Each row was made from one path, in order. Every step used is in the known rows, and no mark comes twice. Write each row's path.
Known rows
a/f: [  9.1 -17.4  -5.7  16.1  10.3 -14.8 -10.6  -7.0  -6.5  -8.3  -2.9  11.7
   5.2 -16.7   1.3  -5.3  -8.4   9.9  24.6  13.2 -10.4 -13.3  -4.4  -8.7
  18.4  14.6 -11.6  10.7]
x/r/f/z: [  7.5  -5.4  -5.5  -7.5  11.9  -3.5 -14.4  12.1  -5.5   0.2   5.9   3.4
 -12.8  -8.0  -5.2   1.3   3.3   3.2  16.9  13.8  -6.0 -10.4   0.6 -21.7
  10.7   2.7 -20.5   2.9]
w/x/r/f/s: [ 12.1  -5.1  -9.0  12.8  14.9 -12.0 -10.7   8.9   8.1   5.8   9.5  -4.4
   2.2 -13.9 -12.6  -4.6 -15.9  -6.1  20.9   9.9  -0.9 -29.1  -1.7 -27.0
   7.8  -7.5  -8.4   7.0]
r/x/w: [  6.7   1.7  -6.4  15.4  11.9 -26.2 -16.1 -14.0   5.4   4.8  -4.6   2.1
   7.0  -1.3  -7.1  -9.3  -2.9  -1.0  18.2  24.9 -17.1 -11.9   5.3 -28.2
   2.2   8.0  -0.7  10.3]
r/x/f/s/p: [ 13.4  13.3 -12.2  22.8  14.8 -27.3 -15.1   9.5  11.9   2.7  -0.6  -1.1
  24.3  10.7  -4.2  -9.7 -10.6 -22.9  32.5   7.4  10.9   4.7   6.7   8.0
 -10.4   0.2  -7.9  12.3]
z/a/f: [  7.3 -18.1  -9.2   1.1   5.1 -12.0 -13.2  -7.4  -3.2  -8.3 -12.6   7.9
   1.6 -16.9  -8.8  -5.0   6.1   8.6  14.5  23.7 -10.1 -13.7  -5.4   9.7
  17.2  11.7 -10.9   7.8]
a/z/f/r/x/w: [ -1.2  23.2  -7.7   6.7   7.4 -25.9 -18.1  13.7  -7.6  11.4  12.1   0.4
 -20.4   5.5  -0.8  -4.5  -9.0  10.0  55.2  20.0 -11.0  -1.9   3.4 -23.9
   3.3 -24.6 -16.1   8.2]
s/p/f/x/r: [  9.3   2.8 -12.7  25.0  11.3 -13.6 -14.7  -8.2   9.7   7.3  -6.0   2.8
   3.2   2.5   1.2 -28.9  -5.0  11.0  24.9 -10.3  -2.2  17.6  -1.7 -26.6
 -17.1  -9.8  -7.4   9.0]
w/x/r/f: [  7.2  -2.4  -8.1   9.7  14.9 -11.8 -11.9  -3.1   3.5   2.0   1.0   0.3
   2.6 -12.8  -8.2 -11.0 -10.5   6.6  24.8   8.1  -9.8 -25.9  -2.0 -42.1
  16.9  -4.5  -5.5   9.2]
p/f/x/w: [  8.5  -3.6  -6.2  26.4   4.3 -23.9 -15.1  -9.1   3.6   6.1  -0.9   6.4
  -4.6  -4.5  -0.9 -23.7  -3.7  20.1  13.1   6.3  -8.2   7.0   1.0 -33.7
 -13.6   1.4  -3.3   8.7]
s/p/f/x/w: [ 11.0  12.8  -7.2  32.7   9.4 -28.9 -15.6 -14.5   0.8   9.0  -7.0   5.7
  -9.9  -0.5   6.7 -27.1  -3.0  22.2  24.9  -3.9  -2.1  26.0  -0.6 -18.7
 -19.3  -5.5  -2.6  10.2]
s/p/f/a/z: [  0.6  15.7 -13.5  12.2  11.3 -18.7 -18.4  -3.4  -5.2   2.5  -9.9   7.3
 -13.0   9.3   0.0 -25.4  19.4   0.7  37.7  -3.9   7.4  20.1   3.7  23.3
 -18.9   4.9 -18.1  11.1]
r/f/p: [  4.4  -8.1  -4.8  16.4  11.8 -15.8 -14.2   2.2 -14.8 -10.9 -13.1   6.3
 -14.2 -14.5  -2.2   3.0   3.0  -6.0   0.1  -0.2   2.9   4.3  -0.1  -7.4
  12.4  18.1 -12.1   8.7]
p/s: [ 10.6 -25.4  -4.7  18.5  14.0 -15.9 -12.1  -6.0  -1.5  -5.2 -12.4   0.6
   8.8 -11.7 -13.7   4.2   2.8   5.3   0.8  17.0   0.6 -19.5   6.6  -1.0
 -14.4  21.3  -2.7  11.5]
f/z: [  6.3 -12.1  -8.3   8.4  11.5 -12.5 -15.5   6.8  -8.5  -1.8  -0.4   3.7
   4.4  -8.8  -2.9   2.2  18.0   3.7   3.9  25.3  -5.9  -6.0   8.8  -4.8
  -0.8  22.4 -13.5  10.1]
z/a/f/p: [  6.1  -7.6  -9.5   4.9   4.6 -11.9 -14.8  -2.8  -5.5  -9.0 -16.3   5.9
  -9.1 -16.9  -3.3  -9.9   8.2  -0.9   0.8  12.0   0.6   8.2  -5.7  15.6
  15.9  10.9 -13.0   9.0]
r/f/z: [  7.7  -4.1  -6.2   5.5   9.1 -11.7 -16.6  13.7 -15.9  -5.2   1.6   7.4
 -10.4  -8.6  -1.7   6.1  14.1   2.9  10.1  16.8  -1.0  -5.8   5.3  -8.0
  14.0  20.0 -16.4   8.1]
a/z/f/s/p: [  5.5   6.4  -9.9  24.5  11.9 -25.1 -13.2  -2.6 -12.1   6.4   3.4  -0.4
 -16.5  -4.8  -4.1  11.9  -5.9   4.8  46.4  11.0  11.3  11.0   3.2  27.4
  -9.9  -4.7 -18.6  13.6]
z/f/p/s: [ 10.4  -6.2  -5.0  29.5  10.0 -19.7 -11.8   5.6 -10.7  -2.6  -5.5  -0.6
 -16.8 -15.3 -11.3   6.2  -3.6   2.6  16.7  -2.4  16.7   9.3   0.8   7.7
 -10.6  10.8  -6.2  15.3]
s/p/f: [  6.6  -2.1 -10.6  26.8  15.4 -20.9 -13.7 -12.4  -7.0  -5.0 -12.8   9.1
   0.5   1.9   2.5  -6.4   1.6   9.4  18.4  -2.9   0.3   8.6  -0.5   4.1
 -13.9  11.6  -8.8  10.9]
r/f: [  5.2 -19.5  -4.6  13.3  11.8 -16.0 -12.6  -1.9 -12.6 -11.1  -8.8   8.4
  -3.8 -14.0  -6.6   6.9   0.3   4.6  14.0  11.1  -7.0 -18.7   0.3 -12.8
  13.7  19.2  -9.7   7.9]
s/p/f/r: [  4.6   4.1 -11.1  19.6  17.8 -16.8 -13.2  13.2 -11.2  -6.5  -5.5   6.0
  -6.2  -0.5   5.7  -8.5  -1.0   9.8  28.5  -8.3  -1.7   5.1  -2.7  -0.1
 -17.3  -3.5 -14.8   3.9]
r/f/a/z: [ -0.9  -0.7  -6.7  -0.9   7.4 -14.2 -17.5   7.7 -10.8  -3.9  -7.3   6.9
 -16.8  -6.2  -9.8 -10.2  18.7  -5.9  32.2  10.1  -0.9  -6.3   4.2   5.8
   9.0  12.7 -19.6   8.5]
a/z/f/x: [  0.8  -3.9 -10.4  24.3   0.4 -21.4 -17.6  -2.2  -7.6   7.5   0.3   2.6
  -7.3  -6.9  -4.2 -12.0   2.2  17.3  34.6  15.0  -1.3   9.0   7.6 -21.9
   4.2   0.0 -11.0  17.6]
w/x/r/f/s/p: [ 14.6  12.4 -10.0  19.9  20.1 -17.0 -11.5   2.9   5.7   8.9   4.7  -4.9
  -3.6 -10.5  -6.0  -7.6 -15.6  -6.5  33.9  -0.2   5.0 -10.9  -2.8 -13.4
   1.7 -13.8  -8.1   8.2]

Write each row's path
[ -2.7  15.1 -13.5  10.7   6.7 -18.7 -19.0  21.6 -10.5   4.7   8.0   1.0
  -8.9   6.8  -1.9  -4.8  -0.8   0.3  47.6  17.0  -5.9  -6.3   7.2 -18.3
   8.3 -13.1 -17.7  12.7] -> a/z/f/r/x
[ -2.2  -7.6  -9.7   4.0   9.9 -14.9 -16.0  -1.2  -3.5  -0.5 -10.2   3.2
  -2.4  -7.6 -10.6 -14.8  22.1  -4.3  26.4  17.6  -4.7  -6.9   7.9   8.6
  -5.4  15.1 -16.6  10.2] -> f/a/z
[ 12.1  -1.7  -9.0  33.6  15.0 -25.2  -9.9   3.1  -9.8   0.7   4.4  -0.5
 -10.1 -14.8  -7.7  14.7  -8.3   0.1  46.0   3.1   8.6   3.4  -1.9  23.0
 -11.5   1.8  -9.9  12.0] -> z/f/s/p
[ -2.1  -8.7  -8.0  14.8   6.4 -20.3 -14.3  -8.3 -13.1  -0.3  -1.5   5.5
 -10.0  -7.0  -6.0   7.2  -1.6  14.3  37.0  18.8  -3.5  -4.2   4.1  -4.0
   4.1   5.1 -15.3  14.4] -> a/z/f
[  6.4 -20.5  -8.5  14.1   9.6  -9.6 -12.9  -6.2  11.4   4.8  -6.0  -1.3
  13.0 -12.9  -8.2 -17.3  -1.9   6.6  14.7  11.7 -15.0  -9.8   2.8 -41.1
  -4.4  -0.4  -5.9   8.4] -> f/x/r
[ 10.2  -4.2  -1.2  19.2   5.3 -24.3 -15.6  -5.0  -4.4   3.8  -2.8   5.3
 -13.1 -15.9  -2.9 -11.8  -2.5  15.8  20.5   9.9 -10.9  -1.2   0.5 -36.2
   8.0   2.1  -3.6   6.7] -> r/f/x/w
[ 11.1  -9.5  -8.7  27.1  19.2 -21.1 -10.3  -4.2  -3.1  -1.4  -7.2  -0.1
   4.8 -12.2  -4.9   8.5  -0.2  -7.3  18.2  10.6   3.5  -3.7   3.2  19.1
 -15.5  12.9  -9.3   8.9] -> f/s/p
[  8.3  12.3 -11.5   5.1   6.7 -18.4 -19.2  20.0   6.6   1.9   6.3   3.6
  22.0  14.1  -1.0 -16.4   6.3 -13.4  18.4  21.5   1.5   2.8  13.0 -15.7
   4.6   9.6 -12.1  13.2] -> r/x/f/z
[  6.8  -4.0 -10.9  12.2   7.7 -11.0 -16.0   9.8  -8.5  -2.5   3.3   9.0
  -3.0   2.5   0.3  -6.4  13.1   6.5   2.8  12.6   0.6   2.6   6.1  -5.0
  -9.0  17.8 -15.9  10.0] -> p/f/z
[ 14.6  -7.3  -3.6  21.7  10.2 -14.4 -11.7   0.7  -5.9  -5.9  -7.7   6.1
  -7.7 -14.5   1.9  -8.5  -7.2   0.7   5.4  -0.3  12.0   7.9  -1.9   6.7
   3.4  14.2 -10.5  12.8] -> a/f/p/s
[ 10.0 -15.4  -5.0  22.8  13.8 -15.6 -13.1  -1.5  -4.1  -5.5 -16.2  -0.7
  -2.0 -13.3  -8.6   0.7   5.4  -4.3 -10.8   5.2  10.9   2.9   6.1   6.4
 -15.5  20.1  -5.4  12.2] -> f/p/s
[ 11.1  -9.9  -2.5   6.7  14.1  -6.0 -11.2   4.9  -1.2  -3.4  -8.6  -1.4
 -18.4 -11.4  -9.6  -0.6  -7.5  -5.8   1.2  -5.6  10.3  -1.7  -2.4 -10.0
  -3.5   2.0 -12.5   4.7] -> x/r/f/p/s
[  7.2 -11.2  -9.8  33.3   2.9 -22.0 -13.8   2.9  -5.9   1.5   1.0   3.2
  -2.1 -15.9  -7.6  -9.3   0.5  12.8  35.0   6.7  -3.8   2.3   2.0 -24.5
   3.3   5.9  -3.1  16.6] -> z/f/x
[  5.3  -9.6 -10.8  14.5  16.9 -12.9 -11.0 -10.7  12.1   5.0  -1.9  -2.7
  16.7 -13.0 -10.2 -16.7  -6.3   8.4  19.0  16.0 -14.0 -26.2   1.4 -41.5
   2.3  -2.1  -1.7  10.9] -> w/x/r
[ 16.0  -2.7  -7.6  25.6  15.4 -19.6  -9.2  -2.6  -4.6  -2.2   0.7   7.2
  -2.2 -14.8   4.9  -0.5 -12.9  -2.0  33.5   5.0   4.5   1.0  -5.0  21.9
   2.7   4.7 -15.1  10.0] -> a/f/s/p
[ 10.7  -8.1  -3.0  17.6  12.6 -19.0 -11.0   7.9   2.7  -6.8 -10.5   0.9
   9.4  -6.0  -7.1  -6.6  -5.3  -4.9   0.6  -0.8  17.6   9.0   4.1   5.5
 -18.2  11.5  -7.4  10.7] -> x/f/p/s
[  4.6  -5.7  -8.8  17.9   8.2 -18.3 -11.8  12.2  -7.1  -4.4   2.7   3.3
  -9.8 -19.6 -16.8  -7.3  10.4  -1.1  55.7   2.7  -1.2  -7.7  -2.7   6.3
  -0.8  10.8  -9.3  11.6] -> z/f/a
[  6.1   9.3 -11.6   7.9   7.9 -20.6 -16.2  18.1  13.8  -2.2  -1.0   3.1
  22.6   6.2 -12.4 -29.6   9.4 -24.9  41.1   7.0   0.3  -6.2   5.9  -7.5
  -0.4   8.8  -7.2  12.4] -> r/x/f/a
[  5.6   8.2  -9.6  23.9  12.1 -24.2 -13.1   5.3   5.2  -1.2  -5.0   0.6
  18.8  -6.2  -1.3 -23.5  -5.8  -2.7  10.2   1.0   8.5   6.8   3.8 -21.0
   1.6   5.6  -3.2  15.2] -> w/x/f/p
[ 11.3  -3.7 -10.5  16.7  10.3 -22.2 -13.9  15.9  14.0  -0.1   4.5  -0.1
  29.1   5.8 -10.7  -7.5 -10.4 -26.2  20.0  17.6   5.5 -13.5   8.4  -5.6
  -4.9   6.3  -8.8  11.7] -> r/x/f/s
[  6.1   7.2  -8.7  13.9  14.6 -11.9 -13.9   1.9   0.8   1.8  -4.4  -1.3
  -6.9 -12.7  -3.4 -17.1  -8.1  -3.4  10.9  -3.8   1.0  -3.7  -2.6 -37.1
  15.8  -5.1  -7.3   9.8] -> w/x/r/f/p
[ 12.7  -8.0  -7.4   6.6   4.2 -10.7 -14.9   1.8  -2.8  -5.7 -17.2   1.8
 -12.7 -15.4  -8.3  -8.6   5.8   0.3  -6.2   9.0  11.3   7.7  -3.0  24.5
   2.8  11.0  -9.7  10.0] -> z/a/f/p/s
[ 12.2   9.4  -8.1  18.9   9.5 -21.8 -16.4  12.4  10.8  -1.1  -9.1  -1.1
  15.9  10.1  -6.5 -16.9  -4.5 -20.5   3.6   1.2  18.6  11.2   9.8  -5.3
 -10.1   8.9  -3.8  15.5] -> r/x/f/p/s
[  9.6  11.5 -10.2   2.3  12.6  -8.4 -16.1  13.6   0.4   7.7  11.9  -0.4
  -5.8  -5.9  -3.3 -12.7   1.6   5.7  19.0  13.6  -3.9 -14.1   3.1 -38.8
  17.3  -4.9 -12.1   9.8] -> w/x/r/f/z
[  6.5   8.9 -12.2  20.5  14.3 -18.7 -14.4   2.2  -3.2  -3.7  -9.5   7.0
  -6.5  -1.0  -2.9 -23.1  16.0  -4.0  37.3 -12.5   4.7  12.9  -1.9  19.4
 -18.9  11.2 -10.5   9.3] -> s/p/f/a
[  5.3  15.7  -6.8  14.7  10.5 -26.4 -14.9  18.6  -5.8   5.5  13.2   0.2
 -13.9  -4.0  -5.2  -2.8 -12.0   7.3  57.0  12.5 -12.8 -10.4  -2.2 -29.6
   2.6 -18.2  -8.1   6.4] -> z/f/r/x/w
[ -3.9  -2.4  -8.4   8.4   9.4 -15.8 -13.6  17.6 -18.1  -0.9   5.3   3.2
 -16.6  -7.5  -2.9   6.6  -2.8  16.1  46.6  14.1  -5.0  -8.9   2.1  -7.2
   0.2 -10.1 -21.6   8.0] -> a/z/f/r
[  6.2   6.3 -14.8  -4.7   5.3 -10.4 -18.4  23.2   0.6  -4.1  -4.1   3.5
   1.8  -3.0  -4.0 -16.2   5.2  -6.5  26.3  21.2 -13.4 -15.8  -1.7  -7.6
  21.1  -6.9 -13.2   6.1] -> z/a/f/r/x
[  4.1   1.4  -6.8  20.4   6.6 -19.5 -15.6  -0.1 -13.3   2.4  -6.1  -0.8
 -24.2  -5.0  -7.0   4.5   0.5   6.6  16.2   5.3  19.2  17.4   6.1  12.5
  -9.6   4.2 -14.2  16.5] -> a/z/f/p/s
